Each row comes from the steps of one walk. Every step used is in the known rows, and no mark comes twice. Write the walk behind each row, first mark first.
Known rows:
nidez -> dizadi: [  1 -21 -15  12   3 -10 -10 -23   6  20   4  17   0  -2   5 -10 -19  -8
  -2   7   5  -7 -16]
felelo -> medu -> dizadi: [-23  19  -9  17 -14   9  -5 -31  -2  16  -7  10  17 -14  -1  -8 -22  16
 -22 -15  -1  -1  -5]
bipoda -> piradep -> medu -> felelo: [ 27  32 -30  -8  -8  -5 -36 -32  -2  21  16  19  30  -3  10  -9  11   0
   3 -11   1   6 -20]
mepok -> bipoda: [ 10  -6 -14   7 -13   2  -6 -15  17  20   4   1 -56  -6  13 -10 -17  10
  11 -16   9 -11 -22]
piradep -> medu -> dizadi: [ 14  13 -12   4   4  -5 -16 -41  -7  -1   8  -3  18 -12   7 -13 -21  14
  -3  -8  -2  -1  -2]
nidez -> dizadi -> mepok: [-13 -27 -13   2   1 -12 -24 -35  -5  30  16  12  15  -8   0 -11 -25  -7
  -1  -2   5 -12  -7]
nidez -> dizadi -> medu -> felelo -> mepok: [ 11   6 -18 -19 -19   1 -24 -22   1  38  15   9  24 -14 -12  -5  -3  15
  -4 -13   6  -8 -22]
mepok -> bipoda -> piradep -> medu -> dizadi -> nidez: [ 15  16 -13  25   5 -14 -12 -41  -6  46  23  -3   0 -18  12 -15 -30  25
  38  -8  15  -1 -25]
mepok -> felelo -> medu -> piradep -> bipoda: [ -8  45 -28   2 -20  15   5   4   1  44  -4  -2 -16  -4   6 -11   4   8
 -32 -32   5   2 -37]
dizadi -> medu -> felelo -> mepok: [ 19  23 -17 -26 -25  10 -26  -8   1  28  12   8   8 -10 -10  -2   7  24
  -8 -31   0  -9 -10]
felelo -> mepok -> bipoda: [ -1   1 -10  13 -18  10   2 -13  14  43   9  -9 -56  -8  11  -1 -11  24
  12 -21  10 -17 -22]
mepok -> felelo -> medu -> piradep: [  0  39 -21  -6 -30   9   9 -15   6  46  -8  19  -4   0   5 -12  10   8
 -22 -32   6   8 -16]
piradep -> bipoda -> mepok -> felelo -> medu: [  3  27 -24  11 -21  22   4  20 -16   0   0 -13  -9 -21  -2 -13  -9   4
 -39 -26  14  -9 -23]
piradep -> bipoda -> mepok -> felelo -> medu -> dizadi: [-10  25 -25  10 -23  20  10   2 -23  -2   3 -14   3 -29  -6 -20 -20  17
 -37 -20  11  -1 -21]
felelo -> mepok -> bipoda -> piradep: [ 12   2 -20  16 -22   5   1  -8  11  73  14   5 -37  -3  19  -4  -5  17
  27 -18  12  -9 -28]
mepok -> bipoda -> piradep -> medu: [ 43  15 -21  10  -8  -6 -16 -25   8  41  11  -1 -15  -7  24  -9  -7   1
  27 -17  11  -3 -27]
nidez -> dizadi -> mepok -> bipoda: [-12 -28 -13   6  -8  -9 -17 -41   6  40  17  -2 -29 -14   6 -13 -33   0
  16 -10  13 -15 -25]
bipoda -> mepok -> felelo -> medu: [ 11  20 -18   2 -32  17  10   5 -12   3  -4   9   3 -18  -2 -14  -1   3
 -29 -25  14  -2  -5]
medu -> piradep -> bipoda -> mepok: [ -8  11 -34   2  -2   7  -4  11 -16  13  17  -6 -30  -4   8 -19  -3  -8
  -3 -19  -1  -8 -29]
felelo -> mepok -> bipoda -> piradep -> medu: [ 32  23 -18  17 -12   2  -9 -26   4  63  16 -11 -16 -10  24  -1  -1  16
  29 -23  13  -9 -28]
nidez -> dizadi -> mepok -> felelo -> medu: [-11   3 -11   1 -21   0  -9 -33  -5  42   2  11  30 -17  -5 -11 -19   2
 -25 -17  15  -5 -14]
nidez -> dizadi -> medu: [ 36 -17 -12  -9  -4 -11 -18 -10   3  24   2  14  20 -10  -2 -12 -21  -7
   1  -8   7  -9 -10]
dizadi -> mepok -> felelo -> medu: [ -4  20 -11  -6 -28  10 -10 -18  -4  30   0   9  16 -14  -4  -6  -9  12
 -31 -33   9  -5  -2]
bipoda -> piradep -> medu -> felelo -> mepok: [ 16  40 -26  -2 -13   3 -29 -33  -6  44  21   9  29  -6   9   0  17  15
   5 -17   4   1 -23]

Write each row's walk:
[ 10  17 -38 -14 -15   9  11  18 -14  16  17  -3 -32  -7   5 -25   5   0
 -14 -23   8   0 -28]  medu -> piradep -> bipoda -> mepok -> felelo
[ -1  -7 -18 -22 -19  -2  -5 -30  -8  20  15  12   9 -12  -5 -20 -20  26
 -15 -17   5   2   8]  medu -> dizadi -> mepok -> felelo
[ 21   2 -29  -4 -12  11   4  25 -14  -9  13 -10 -27 -13   3 -19  -7   3
 -23 -14  12  -9 -22]  piradep -> bipoda -> mepok -> felelo
[  2  38 -17  -5  -9   8 -27 -38  -2  15  16  -7  10 -11   2   1  10  22
 -10 -20   1  -6 -17]  piradep -> medu -> felelo -> mepok
[ 23  -5 -23   9 -16  -3  -7  -8  14  48   7  16 -36   2  20 -11  -9   3
  25 -13  10  -3 -23]  mepok -> bipoda -> piradep
[ 45  21 -37 -34 -22   7   3  34 -17  19  15  -5 -13 -13  -2 -26   3   1
  -9 -38  10  -2 -23]  dizadi -> medu -> piradep -> bipoda -> mepok -> felelo
[  2  34 -27  -9 -36  13  16  -3 -13  26   0  15  -1 -11   2 -19  12   0
 -18 -33  12   6 -12]  bipoda -> mepok -> felelo -> medu -> piradep
[ 20  -2 -34 -12  -2  -4 -10  11 -20  27  18  -5   4 -14  -1 -23 -13 -17
   5 -18   6  -9 -34]  nidez -> dizadi -> medu -> piradep -> bipoda -> mepok
[  2  -3 -25  12   2  11 -11  19 -15 -11  13 -12 -26 -11   5 -14 -16  -5
 -13 -11   3 -17 -19]  piradep -> bipoda -> mepok
[ 10  24 -12   3 -27  12   3  -8   7  21 -13  14   4  -9   2  -7  -3  11
 -31 -24  10   0  -9]  mepok -> felelo -> medu
[ 34  13 -22 -26 -14  -4 -13  -1   4  39   5  18   0   4   3 -14   2   1
   8 -32  -2  -1  -5]  dizadi -> medu -> piradep
[  0   6 -10  -2  -7  -5 -22 -60  -7  17  20 -20 -10 -25   7 -15 -34  23
  16 -24   6  -9 -10]  piradep -> medu -> dizadi -> mepok -> bipoda
[ -5 -12 -12  -1 -14   0 -18 -24   6  28  14  -5 -43 -10   8  -9 -23  11
  12 -24   7 -17 -12]  dizadi -> mepok -> bipoda
[ -2  18 -28   0 -32   9 -13 -20  12  63  20  10 -35  -4  11  -4   8  24
  18 -20  10  -3 -35]  medu -> felelo -> mepok -> bipoda -> piradep
[-25  36 -28  16 -11  17  -4   6 -19  22   5  -8 -12 -12   5 -13  -3  -7
 -19 -31   0  -8 -31]  felelo -> medu -> piradep -> bipoda -> mepok
[-21  17 -21  -9 -25  -3  -2 -41  -6  65   4  18  27 -10  -1 -15  -5  -1
 -16 -25  11   4 -20]  nidez -> dizadi -> mepok -> felelo -> medu -> piradep
[ 14  24 -27 -13 -19  -5 -42 -50  -2  39  28   1   0 -16  11 -12  -2   9
  23 -27   8  -2 -30]  dizadi -> mepok -> bipoda -> piradep -> medu -> felelo
[ 28  -4 -23 -13 -22   6   8  10 -10  -7   8  13 -16 -10   1 -20  -1   2
 -14 -15  14  -2   1]  bipoda -> mepok -> felelo
[-25  39 -24  18  -6  13 -10  -7   0  41  -3  -3 -13  -2   9  -5  -4   1
 -22 -28  -4  -6 -37]  felelo -> medu -> piradep -> bipoda
[-19  -2  -7  19   9  -8  -8 -22  -7  15  14  12   0 -10  -4 -13 -31  26
   2   1   4  -5  -1]  medu -> dizadi -> nidez
[ 31  15 -24 -19 -14 -11 -15 -41 -19  40  21  11  49 -14   8 -20 -13  17
   5 -18   9  10  -1]  bipoda -> piradep -> medu -> dizadi -> mepok -> felelo
